Every row comes from one small tree of marks. The marks that hang from a mark follow it in brackets, in alphabetical order. Every link used is in the known rows. Which tree was each row made from?
Known rows
B(N Z(L)): 11.4 3.3 -7.7 -1.9 -10.5 0.1 17.5 7.3 -12.3 22.6 13.3 1.0 -18.8 -3.3 5.1 9.9 12.5 14.7
Z(B(N) L): 6.8 -12.8 -6.0 -9.1 -2.8 -6.8 4.4 -25.4 -0.5 16.8 13.9 -2.3 -22.9 -7.1 3.4 7.5 8.1 26.0
Z(A B(N(T))): 16.6 -10.4 -28.1 -3.5 -2.6 0.3 -5.9 -30.4 7.5 6.9 8.9 -5.9 -4.2 0.6 -1.6 1.1 3.8 -2.6
Z(A(N(P)) B): -5.8 -12.3 4.5 -11.3 -0.1 -15.2 -21.2 -32.2 0.1 3.9 15.8 -5.1 -5.4 -4.2 1.8 -1.0 -1.8 0.1
G(Z(B L)): -12.0 -10.8 6.1 -14.4 5.7 7.8 -7.1 -19.8 -1.2 34.8 -10.6 -19.7 -17.2 -5.8 1.9 1.4 8.3 54.2
G(Z(A B)): -13.6 -14.8 8.5 -16.7 7.2 13.9 -11.7 -29.5 -1.7 24.1 -9.5 -26.3 -11.8 0.7 -0.4 1.5 2.5 29.4
N(L(Z) P T): 12.0 16.0 -9.9 19.1 -0.2 2.2 1.7 43.5 8.5 -7.5 -6.6 12.0 24.2 1.0 -7.2 -7.7 -5.6 -5.3
T(N(L(Z))): 1.0 15.2 4.2 18.1 7.9 10.7 11.5 50.6 -4.9 -15.1 -12.8 9.3 -5.9 1.0 -1.4 -3.9 -12.8 -22.5
L(Z(A)): -3.9 -8.9 0.1 9.3 9.3 12.9 -6.0 10.8 -10.7 13.0 -1.3 -11.0 -27.2 0.5 0.8 5.4 -6.2 -7.0
L(Z(A B)): -11.7 -23.7 2.7 -2.2 3.7 9.6 -10.6 -6.1 -5.9 8.0 -3.8 -10.0 -27.3 -1.4 -1.5 4.9 -3.7 -4.0
G(Z(A)): -6.9 0.5 7.9 -4.8 12.4 17.2 -5.9 -14.1 -4.8 31.5 -7.0 -27.3 -12.9 2.8 2.4 1.8 -0.4 21.0
B(N(T) Z(A L)): 14.5 -7.0 -35.2 0.0 -11.0 0.8 8.5 -12.7 -4.4 12.2 9.3 2.1 -10.2 -0.1 5.0 4.2 16.8 7.4
Z(A B L): -9.0 -31.5 0.9 -14.2 4.9 2.5 -11.4 -34.7 -6.1 8.2 4.7 -8.4 -31.1 -7.0 5.0 0.6 8.4 28.3
A(N): 8.9 15.4 0.6 8.0 9.5 -1.4 -3.2 7.2 -7.6 24.0 3.8 -6.1 -11.5 -1.7 2.3 5.1 -3.8 4.0
T(N(L)): 10.7 21.5 10.9 12.5 10.7 10.3 11.3 37.9 -4.2 -16.2 -5.6 5.6 2.4 -0.4 -0.3 -8.8 -9.1 -6.1
N(L(Z)): -2.1 7.5 10.4 13.7 4.4 10.6 13.0 35.3 -6.3 -5.0 -9.1 5.4 -2.8 2.2 -2.3 4.2 -4.4 -11.2
T(N(L(Z(B)) P)): -5.1 3.4 11.2 3.8 -1.3 -1.7 -1.9 36.2 4.5 -25.5 -4.1 13.6 8.3 -3.4 -5.3 -10.9 -13.6 -13.4
A(N(P)): 12.3 19.0 7.4 6.7 6.0 -11.2 -11.4 9.3 -2.0 18.2 11.7 -4.0 2.6 -3.6 1.1 -0.5 -7.1 0.2
T(N(L P)): 13.9 23.1 15.5 11.2 7.3 1.3 3.8 38.8 2.0 -20.9 3.4 8.6 16.8 -2.1 -1.5 -15.0 -13.9 -9.6
G(Z): 3.0 16.8 10.0 1.6 13.9 17.6 -1.3 12.1 -3.3 39.9 -9.9 -24.5 -3.3 1.5 -1.0 1.6 -2.5 31.5
G(Z(A B(N))): -7.2 -12.0 0.6 -17.7 -1.9 3.8 -2.9 -46.4 2.0 23.9 0.8 -22.7 -11.4 2.9 1.5 8.3 4.5 11.8
G(Z(A L)): -14.4 -11.3 1.6 -10.3 10.3 10.1 -6.8 -29.8 -6.0 32.6 -7.5 -22.1 -24.4 -2.2 8.1 2.4 7.6 40.6

Write each row's tree
14.5 20.0 9.1 -0.3 -18.1 -5.4 23.0 24.1 -2.2 -11.0 16.2 12.8 25.8 2.4 -2.0 2.6 4.8 -11.1 -> B(N(L P) Z)
-9.8 2.5 3.6 -5.7 -9.7 -0.6 10.3 -2.5 -12.2 -15.0 -1.9 8.1 2.8 4.9 4.3 6.8 9.4 -22.7 -> B(Z(A(N(L))))
4.0 18.8 11.5 15.3 5.1 0.8 4.7 52.9 0.3 -20.6 -2.6 11.8 6.6 -2.1 -2.5 -10.2 -17.1 -21.2 -> T(N(L(Z) P))
-6.9 0.7 9.8 9.3 3.8 0.5 -1.5 27.2 -0.6 -29.4 0.2 9.6 1.4 1.0 0.9 -9.4 -14.1 -33.4 -> T(N(L(Z(A)) P))
-16.3 -20.4 14.1 -7.6 -5.5 -1.8 -5.2 -4.7 2.4 -25.0 -0.5 7.1 2.9 -0.8 -3.0 -1.9 -2.7 -11.7 -> N(L(Z(A B)) P)
13.0 22.0 -17.9 13.0 3.8 -3.9 5.2 13.2 4.2 -3.8 -9.0 9.2 18.8 3.1 -0.8 -2.3 4.2 -0.4 -> A(N(L T))
8.1 7.3 -14.3 5.3 -0.4 -13.1 -7.6 -11.3 8.5 -19.3 4.3 10.7 24.7 2.5 0.8 -7.8 1.4 -16.8 -> Z(A(N(L P T)))
-8.1 -0.2 5.5 0.0 3.3 -4.0 3.6 -18.8 -5.2 -12.0 -0.5 3.5 -3.1 3.5 5.7 4.1 3.2 -23.4 -> Z(A(N(L)))
-18.6 -16.0 4.1 -0.8 1.6 7.4 0.0 10.1 -3.0 -30.5 -12.7 7.4 -14.2 0.9 -0.6 -4.2 -8.0 -26.8 -> T(N(L(Z(A B))))
-17.9 -20.9 -4.1 -3.2 0.8 -4.1 -15.5 -22.7 -6.1 8.4 -2.6 -4.9 -27.5 0.1 2.0 10.3 -2.4 -15.7 -> L(Z(A(N) B))
-2.7 -15.9 6.3 -13.4 -7.8 -3.5 11.2 -33.5 0.6 -20.4 6.8 4.0 -0.8 3.0 1.1 6.0 6.2 -15.2 -> Z(A B(N(L)))
-13.5 -26.3 -2.1 -22.5 -3.4 -2.5 -2.7 -62.8 1.4 24.9 1.1 -17.3 -24.6 -1.9 7.0 9.4 12.4 29.5 -> G(Z(A B(N) L))
10.9 2.6 11.8 -7.8 -10.9 -12.1 8.4 -8.7 8.3 -16.3 14.9 9.6 20.9 -1.4 -3.9 -0.3 0.3 -4.0 -> Z(B(N(L P)))
-21.7 -27.5 2.4 -21.9 5.3 6.9 -12.7 -45.1 -1.7 24.9 -8.8 -21.2 -25.3 -4.1 4.8 2.0 10.8 41.1 -> G(Z(A B L))
22.3 21.7 -3.8 12.3 2.8 1.5 0.9 30.7 9.9 -6.3 -1.3 8.6 33.7 0.2 -5.3 -13.6 -1.5 8.7 -> N(L P T)
3.5 1.2 -9.3 7.0 -4.7 -0.7 -3.7 26.6 12.0 -14.4 -8.3 13.2 23.2 -0.6 -9.5 -8.2 -3.2 2.3 -> N(L(Z(B)) P T)
9.0 14.2 -15.2 20.7 4.4 11.6 9.2 41.6 2.5 -4.4 -16.9 9.1 10.7 3.8 -5.5 -2.5 -1.7 -1.3 -> N(L(Z) T)
4.5 1.8 -23.8 13.8 2.6 -9.7 -19.8 2.2 5.2 11.1 3.3 1.3 -1.7 0.5 0.1 -1.6 -7.9 -17.8 -> L(Z(A(N(P T))))
-5.2 -14.4 -1.6 -7.1 -2.8 9.9 1.6 -1.4 -14.9 12.4 5.4 -5.3 -25.8 -3.2 6.7 3.1 12.5 17.9 -> B(Z(A L))
10.1 -9.6 -19.2 -5.3 -8.1 -1.9 6.9 -29.3 9.3 -19.7 2.4 6.9 10.2 4.2 -1.9 0.5 8.1 -10.7 -> Z(A B(N(L T)))
20.2 17.4 -17.4 16.7 -8.3 -7.9 11.6 25.9 11.7 -10.0 5.3 16.6 23.7 3.2 -4.9 -0.6 -3.7 -20.6 -> B(N(L(Z) P T))
1.5 10.4 16.8 10.3 0.4 1.3 6.2 36.7 0.4 -7.0 -0.3 9.0 10.2 -0.1 -3.7 -1.7 -8.1 -11.4 -> N(L(Z) P)
-13.0 -1.8 9.9 -1.3 -7.8 -16.0 -4.0 4.5 3.4 -13.1 -2.7 14.4 9.9 -0.9 -3.2 2.8 -3.6 -16.1 -> A(N(L(Z(B)) P))
-8.4 4.3 9.4 -7.8 -12.8 -11.4 3.4 0.4 -6.6 -21.1 7.4 9.8 17.4 3.9 3.4 0.6 6.5 -20.5 -> B(Z(A(N(L P))))
-28.9 -10.8 8.8 -19.9 -1.7 -2.6 -3.8 -45.4 2.3 -1.9 -16.2 -8.2 3.5 5.3 3.3 5.3 8.7 3.0 -> G(Z(A(N(L)) B))
-20.2 -10.8 1.6 -17.2 4.2 0.0 -16.2 -45.4 -2.0 25.6 -8.5 -21.5 -12.9 1.1 3.3 6.5 3.6 14.0 -> G(Z(A(N) B))
21.5 8.3 -13.9 1.0 -10.9 -11.4 5.2 -2.2 17.0 -16.1 8.9 13.2 35.0 -0.1 -6.5 -6.2 2.9 3.0 -> Z(B(N(L P T)))
10.5 11.9 10.3 10.0 -8.0 -7.9 14.7 19.8 2.8 -8.3 9.8 12.0 12.0 2.5 -2.2 5.4 -6.7 -23.2 -> B(N(L(Z) P))
16.6 25.4 -13.5 11.5 1.0 -13.2 -2.3 15.2 10.0 -7.1 1.4 13.3 31.3 0.9 -2.0 -8.1 -0.1 0.6 -> A(N(L P T))
